Every row comes from one small tree of marks. The marks that hang from a mark follow it in brackets, in alphabetical order. Every link used is in the known rows. Which tree was each row made from?
Known rows
vipup[runi suzaz[bidas topado]]: [-3.04  2.19 -3.53 -2.38  1.49  0.49 -0.04  0.55 -3.00 -2.59 -1.77  2.69
  0.45  2.54  2.81  0.50 -0.08 -0.54 -1.72 -0.77 -0.79  0.52  0.70]
suzaz[topado vipup[likud runi]]: [-2.12  2.14 -3.79 -5.95  1.06  1.19  0.57  0.91 -3.98 -1.41 -1.59 -5.52
 -0.67 -1.56  1.48  0.48  1.47 -0.42 -2.69 -1.62 -2.38  0.63  0.03]
bidas[suzaz]: [-0.18  2.41 -1.73 -2.81  1.96  0.58 -0.94  0.29  0.15 -1.47 -0.85  2.48
 -1.18  0.32  1.34 -0.65  1.78  0.44 -1.48 -3.22  1.23  1.83 -1.98]
bidas[likud[vipup] suzaz[topado]]: [-2.43  1.29 -2.69 -3.87  0.90 -0.16  1.67  1.60  0.17 -3.52 -1.64  4.42
 -1.73  2.57  2.23 -1.30  1.26 -0.33 -3.54 -4.30  0.56  5.87 -1.98]
givi[bidas]: [-0.89  3.28 -2.49 -3.40  1.59 -0.13 -1.71 -0.03 -2.57 -1.14 -1.40 -0.45
 -1.79 -2.86  1.71 -0.22  3.27  0.28 -0.77 -5.72  0.30 -3.41 -0.60]
suzaz[bidas[likud[vipup[runi]]] topado]: [-2.96  1.30 -3.60 -2.92  0.57  1.84  0.83  1.79 -2.95 -3.65 -1.55  3.04
 -0.03  4.50  2.58 -0.82  0.05 -1.15 -3.23 -0.54 -0.81  3.29  0.22]
likud[topado vipup]: [-3.86  2.47 -1.97 -2.72  1.36 -0.90 -0.90  0.30 -0.95 -3.83 -1.85  3.36
 -3.84  7.39  1.31 -0.43  2.54  1.38 -2.77 -1.45 -0.06  0.74  0.74]
suzaz[bidas[likud[vipup]] topado]: [-2.61  1.67 -3.31 -2.34  0.37  1.65  0.37  1.72 -2.47 -3.21 -1.36  3.64
 -0.46  3.40  2.75 -0.51  0.46 -0.52 -3.63 -0.67 -0.99  3.32 -1.04]
vipup[likud runi suzaz[bidas]]: [-1.65  2.10 -3.58 -2.83  2.03  0.93  0.19  0.78 -2.25 -1.86 -1.91  0.10
 -1.18  0.57  1.99  0.15  1.32  0.21  0.22 -1.46 -0.55 -2.67  3.73]
likud[bidas vipup[suzaz]]: [-2.54  2.72 -2.51 -0.60  1.58 -1.68  0.05  0.22  1.94 -3.67 -1.59  5.37
 -4.32  3.05  2.22  0.44  3.57  1.92 -1.43 -2.26  1.49 -4.80  0.29]
vipup[likud suzaz[topado]]: [-2.53  2.39 -3.62 -4.08  1.56 -1.11  0.15  0.14 -1.54 -1.79 -1.96 -0.38
 -1.54 -2.84  2.86  0.94  1.69  1.32 -1.75 -4.79 -1.23 -1.03  0.90]
suzaz[bidas[likud] topado vipup[runi]]: [-2.24  1.67 -3.90 -3.80  0.44  2.33  1.51  1.65 -4.23 -2.57 -1.08 -0.89
  0.87  1.53  1.81  0.10 -0.44 -2.15 -2.99  2.37 -2.67  4.37 -0.90]
vipup[likud]: [-0.30  2.42 -2.80 -4.02  1.76  0.87 -1.17  0.13 -1.55 -1.22 -1.07 -1.93
 -1.57 -2.67  1.60  0.08  2.24  1.26 -0.90 -3.62 -0.37 -1.94  1.21]
suzaz[bidas topado vipup[likud runi]]: [-1.75  2.00 -3.88 -4.37  0.87  3.26  0.23  1.70 -4.71 -0.73 -1.36 -4.46
  0.27 -0.01  1.40  0.40  1.08 -1.04 -2.84  1.18 -2.73  0.40 -0.22]
vipup[likud[bidas[suzaz]]]: [ 0.67  2.06 -2.63 -2.48  2.12  1.15 -0.82  0.06  1.51 -0.88 -0.78 -0.17
 -2.30 -3.06  0.94 -0.07  3.59  1.39 -0.74 -2.78  1.49 -4.31  0.00]
suzaz[bidas vipup]: [-0.62  3.00 -2.41 -2.07  1.01  2.61 -0.80  1.14 -2.97 -1.01 -0.51 -0.39
 -0.85  1.47  1.14  0.47  1.48 -0.36 -2.13  2.78 -1.79  0.74 -1.95]
bidas[likud]: [-0.82  2.04 -2.84 -3.50  1.29 -0.19  0.27  0.07 -0.97 -3.29 -0.78  2.20
 -0.87 -0.89  2.06 -0.29  0.70  0.07 -1.09 -2.09 -0.34  2.22  0.44]
givi[bidas[suzaz]]: [-0.38  2.97 -2.07 -3.37  1.89  0.16 -1.20  0.48 -1.14 -0.61 -1.46  0.72
 -1.89 -2.37  1.23 -0.92  3.57 -0.08 -0.91 -6.60  1.29 -1.68 -1.75]
runi[vipup]: [-1.31  2.62 -1.73 -2.24  1.10  0.62  0.00  1.08 -0.20 -2.72 -0.64  3.18
 -0.70  0.55  1.67  0.04  3.41  0.86 -1.93 -2.26  1.86  1.25 -1.49]
suzaz[bidas topado vipup[runi]]: [-2.19  2.37 -3.34 -3.38  0.76  2.88 -0.19  1.38 -4.64 -1.48 -1.07 -1.72
  0.73  2.25  1.61  0.46  0.36 -1.43 -3.23  2.21 -2.31  2.05 -1.81]
likud[bidas]: [-0.18  2.71 -2.45 -1.25  1.70  0.36 -1.75 -0.72  0.56 -2.21 -0.43  1.98
 -1.76 -1.20  1.52  0.59  2.72  1.36 -1.08 -0.67  1.11 -4.57 -0.80]
runi[vipup[suzaz]]: [-2.37  2.76 -1.96 -1.75  1.30 -1.11  1.07  1.00  0.59 -3.25 -1.24  4.94
 -1.51  0.85  2.22  0.58  3.40  1.15 -1.30 -2.79  1.73  0.92 -0.62]

Which tree is each row?
[-2.84  2.23 -2.99 -3.22  1.01 -0.76  1.59  1.42 -0.24 -2.45 -1.74  1.61
 -1.19 -1.82  2.59  0.81  3.58  1.28 -2.27 -4.41  0.74  0.39 -0.09] -> runi[vipup[likud suzaz[topado]]]
[-1.65  2.13 -3.96 -4.61  1.11  1.26  0.52  0.49 -2.30 -1.50 -1.27 -4.78
 -1.24 -2.35  1.21  0.87  2.50 -0.01 -2.52 -0.29 -1.52 -2.87 -0.18] -> suzaz[topado vipup[likud[bidas] runi]]
[-2.66  2.17 -3.10 -1.99  0.88  0.99  1.18  2.00 -1.00 -1.92 -1.59  2.25
 -0.49 -0.56  2.55  0.75  3.24  0.74 -2.33 -2.18  0.42  0.28 -0.22] -> runi[vipup[likud suzaz[bidas topado]]]
[-1.98  2.01 -2.84 -1.71  1.16  1.08 -0.35  0.41 -1.80 -3.16 -1.03  3.34
 -0.82  3.52  1.49 -0.24  0.43 -0.25 -1.58  2.11 -1.23  2.35  1.01] -> suzaz[bidas[likud[topado]]]
[-1.37  2.13 -3.11 -4.34  1.19 -0.34  0.65  0.80 -1.53 -1.68 -1.73  1.05
 -0.86 -3.56  1.98 -0.98  2.20 -1.04 -1.97 -6.73  0.38  1.87 -1.95] -> givi[bidas[likud suzaz[topado]]]
[-4.25  2.04 -2.38 -3.29  1.57 -0.79 -0.46  0.34 -1.69 -4.34 -2.18  2.58
 -3.28  8.53  1.12 -0.92  2.15  0.64 -2.20 -1.35  0.16  0.46  2.34] -> likud[topado vipup[runi]]
[-0.74  2.52 -2.68 -4.34  1.26 -0.15  1.49  1.25 -1.37 -1.41 -1.41 -0.50
 -2.29 -3.04  0.95 -0.87  3.09 -1.23 -1.13 -4.48 -0.26  1.46 -1.85] -> givi[bidas[likud suzaz[vipup]]]
[-2.48  2.23 -2.25 -3.17  1.23  0.21  0.35  1.05 -0.23 -2.61 -1.30  0.83
 -2.05  1.20  0.98  0.09  4.27  1.40 -1.86 -1.98  0.91  0.32  1.04] -> runi[vipup[likud[topado]]]
[-2.93  2.55 -3.11 -3.27  1.17 -2.31  1.29  0.95 -1.27 -3.43 -2.42  3.18
 -3.81 -0.20  2.48 -0.72  3.21  0.11 -0.81 -6.79  0.24 -1.44  1.22] -> givi[bidas[likud[vipup[suzaz]]]]
[-4.99  1.58 -3.16 -3.32  1.38 -2.79  2.22  0.58 -0.47 -5.82 -2.60  5.07
 -3.58  7.10  1.92 -0.72  1.24  0.17 -1.33 -1.71 -0.36  2.68  3.80] -> bidas[likud[topado vipup[runi suzaz]]]
[-2.44  1.91 -2.95 -4.26  0.95 -0.59  1.19  1.62 -1.22 -2.46 -2.14  2.36
 -2.38 -0.45  2.09 -1.51  3.00 -0.81 -2.75 -7.58  0.78  1.98 -1.77] -> givi[bidas[likud[vipup] suzaz[topado]]]
[-5.38  2.21 -2.61 -2.80  1.78 -2.50  0.57  0.28 -0.75 -4.90 -2.73  4.43
 -4.09  8.77  1.67 -0.38  2.07  0.92 -1.65 -2.02  0.04  0.24  3.22] -> likud[topado vipup[runi suzaz]]
[-2.98  1.91 -4.04 -4.90  1.80 -0.87  0.69  0.29 -2.36 -2.37 -2.34 -1.30
 -0.91 -1.39  2.64  0.51  1.02  0.50 -1.12 -4.51 -0.93 -1.12  2.66] -> vipup[likud runi suzaz[topado]]
[-0.58  3.19 -2.12 -3.95  1.56  0.34 -0.10  0.98 -1.77 -0.35 -1.44 -1.43
 -2.43 -2.34  0.75 -0.53  3.86 -0.53 -1.42 -4.71  0.12 -0.77 -2.76] -> givi[bidas[suzaz[vipup]]]
[-3.50  1.06 -2.47 -3.69  1.55 -0.84  1.89  1.19  0.42 -4.78 -2.07  4.75
 -3.10  7.34  0.94 -1.91  1.52 -0.51 -1.94 -2.12  0.89  5.06  1.70] -> bidas[likud[topado vipup[runi]] suzaz]
[-3.51  2.41 -2.88 -3.61  1.07 -1.70  0.49  0.64 -2.00 -3.64 -2.35  2.08
 -3.95  2.49  1.49 -0.99  3.45  0.02 -1.62 -4.78 -0.21 -0.58  1.49] -> givi[bidas[likud[topado vipup]]]
[-3.04  2.09 -2.43 -3.53  1.37 -1.35  1.02  1.12 -0.43 -3.15 -2.36  3.26
 -3.99  2.96  1.07 -1.68  3.66 -0.32 -1.72 -5.68  0.84  1.29  0.21] -> givi[bidas[likud[topado vipup] suzaz]]
[-1.75  2.72 -2.98 -2.70  0.53  2.69 -0.66  1.23 -4.04 -0.94 -0.79 -0.99
  0.18  0.98  1.77  0.86  0.85 -0.69 -3.83  2.15 -2.59  2.10 -3.36] -> suzaz[bidas topado vipup]
[-1.46  2.33 -3.00 -2.37  1.85 -0.05 -1.38 -0.79  0.53 -2.02 -1.25 -0.78
 -3.15 -0.43  0.81  0.61  3.43  1.92 -1.06 -0.70 -0.08 -5.36  2.02] -> vipup[likud[bidas topado]]
[-2.79  0.89 -3.05 -4.45  1.09  0.02  2.12  1.68 -0.47 -4.03 -1.87  3.64
 -1.26  3.81  2.08 -1.69  0.89 -1.02 -3.01 -4.17  0.75  5.73 -0.53] -> bidas[likud[vipup[runi]] suzaz[topado]]
[-2.17  2.18 -3.24 -3.59  1.35  2.38  0.05  1.14 -3.75 -1.41 -1.54 -3.49
 -1.69  3.49  0.28  0.12  1.93 -0.48 -1.54  3.14 -2.49 -0.46  2.08] -> suzaz[bidas vipup[likud[topado] runi]]
[-0.52  2.24 -2.48 -1.75  1.61  0.70 -1.02 -0.16  1.34 -1.61 -0.63  2.74
 -0.99 -1.18  1.61  0.19  2.42  0.72 -2.57 -1.92  1.56 -1.46 -3.14] -> likud[bidas[suzaz[topado]]]
[-1.30  2.48 -3.51 -3.70  0.66  3.07 -0.30  1.57 -4.09 -0.25 -1.10 -3.85
 -0.38 -1.25  1.61  0.84  1.47 -0.29 -3.36  0.98 -2.96  0.52 -1.80] -> suzaz[bidas topado vipup[likud]]
[-2.98  2.52 -2.55 -1.07  0.76  0.52  0.82  1.72 -0.85 -2.70 -1.27  5.28
  0.06  1.65  2.77  0.84  2.38  0.33 -2.80 -0.89  0.86  1.76 -1.81] -> runi[vipup[suzaz[bidas topado]]]
[-2.44  1.50 -2.97 -3.95  1.18 -0.32  1.32  1.04 -1.35 -4.60 -1.61  3.06
 -2.05  3.77  1.98 -1.28  1.20 -0.32 -1.43 -2.79  0.32  2.33  2.03] -> bidas[likud[vipup[runi]]]
[-0.75  2.45 -2.55 -2.23  1.25  0.83 -0.01  0.40  0.82 -1.31 -0.62  0.55
 -1.58 -1.16  1.14  0.64  2.68  0.26 -3.06 -0.13  0.35 -0.67 -4.14] -> likud[bidas[suzaz[topado vipup]]]
[-1.37  2.46 -2.36 -4.05  1.19  0.87  0.31  0.99 -1.39 -1.12 -1.02 -0.28
 -0.82 -0.18  1.36  0.08  1.60 -0.37 -3.59 -1.78 -0.87  4.22 -4.29] -> bidas[suzaz[topado vipup]]
[-4.45  2.50 -3.09 -3.17  1.26 -3.11  1.35  0.57 -1.19 -4.09 -2.86  3.49
 -4.55  2.58  1.94 -0.59  3.30  0.30 -1.20 -5.46 -0.28 -0.93  2.11] -> givi[bidas[likud[topado vipup[suzaz]]]]
[-1.76  2.59 -2.88 -2.91  1.15  2.26 -0.50  1.06 -3.09 -0.88 -1.23 -2.84
 -2.17  2.06  0.45  0.55  2.32  0.22 -2.10  2.96 -2.78 -0.40  0.49] -> suzaz[bidas vipup[likud[topado]]]
[-2.03  1.88 -3.39 -3.22  2.07  0.23 -0.85 -0.65 -0.46 -2.60 -1.51 -1.58
 -2.47  0.95  0.58  0.14  2.89  1.14 -0.49 -0.44  0.30 -5.32  3.72] -> vipup[likud[bidas topado] runi]
[-3.24  2.24 -2.73 -1.70  1.56  0.14  0.30  1.42 -1.66 -3.55 -2.06  4.69
 -2.48  6.66  2.25 -0.52  1.66  0.13 -1.26 -1.46  0.38 -0.73  1.97] -> likud[vipup[runi suzaz[bidas]]]
[-0.77  2.32 -2.15 -4.14  1.79  1.10  0.54  0.92 -1.15 -1.65 -1.02 -0.33
 -1.35  1.50  0.57 -0.56  1.73 -0.75 -1.57 -0.96  0.13  2.69 -1.56] -> bidas[suzaz[vipup[runi]]]
[-1.77  2.10 -2.68 -4.77  1.34  1.07  0.84  1.05 -1.96 -1.56 -1.29 -0.84
 -0.42  1.06  1.17 -0.26  1.10 -1.05 -3.02 -1.48 -0.60  4.16 -2.90] -> bidas[suzaz[topado vipup[runi]]]
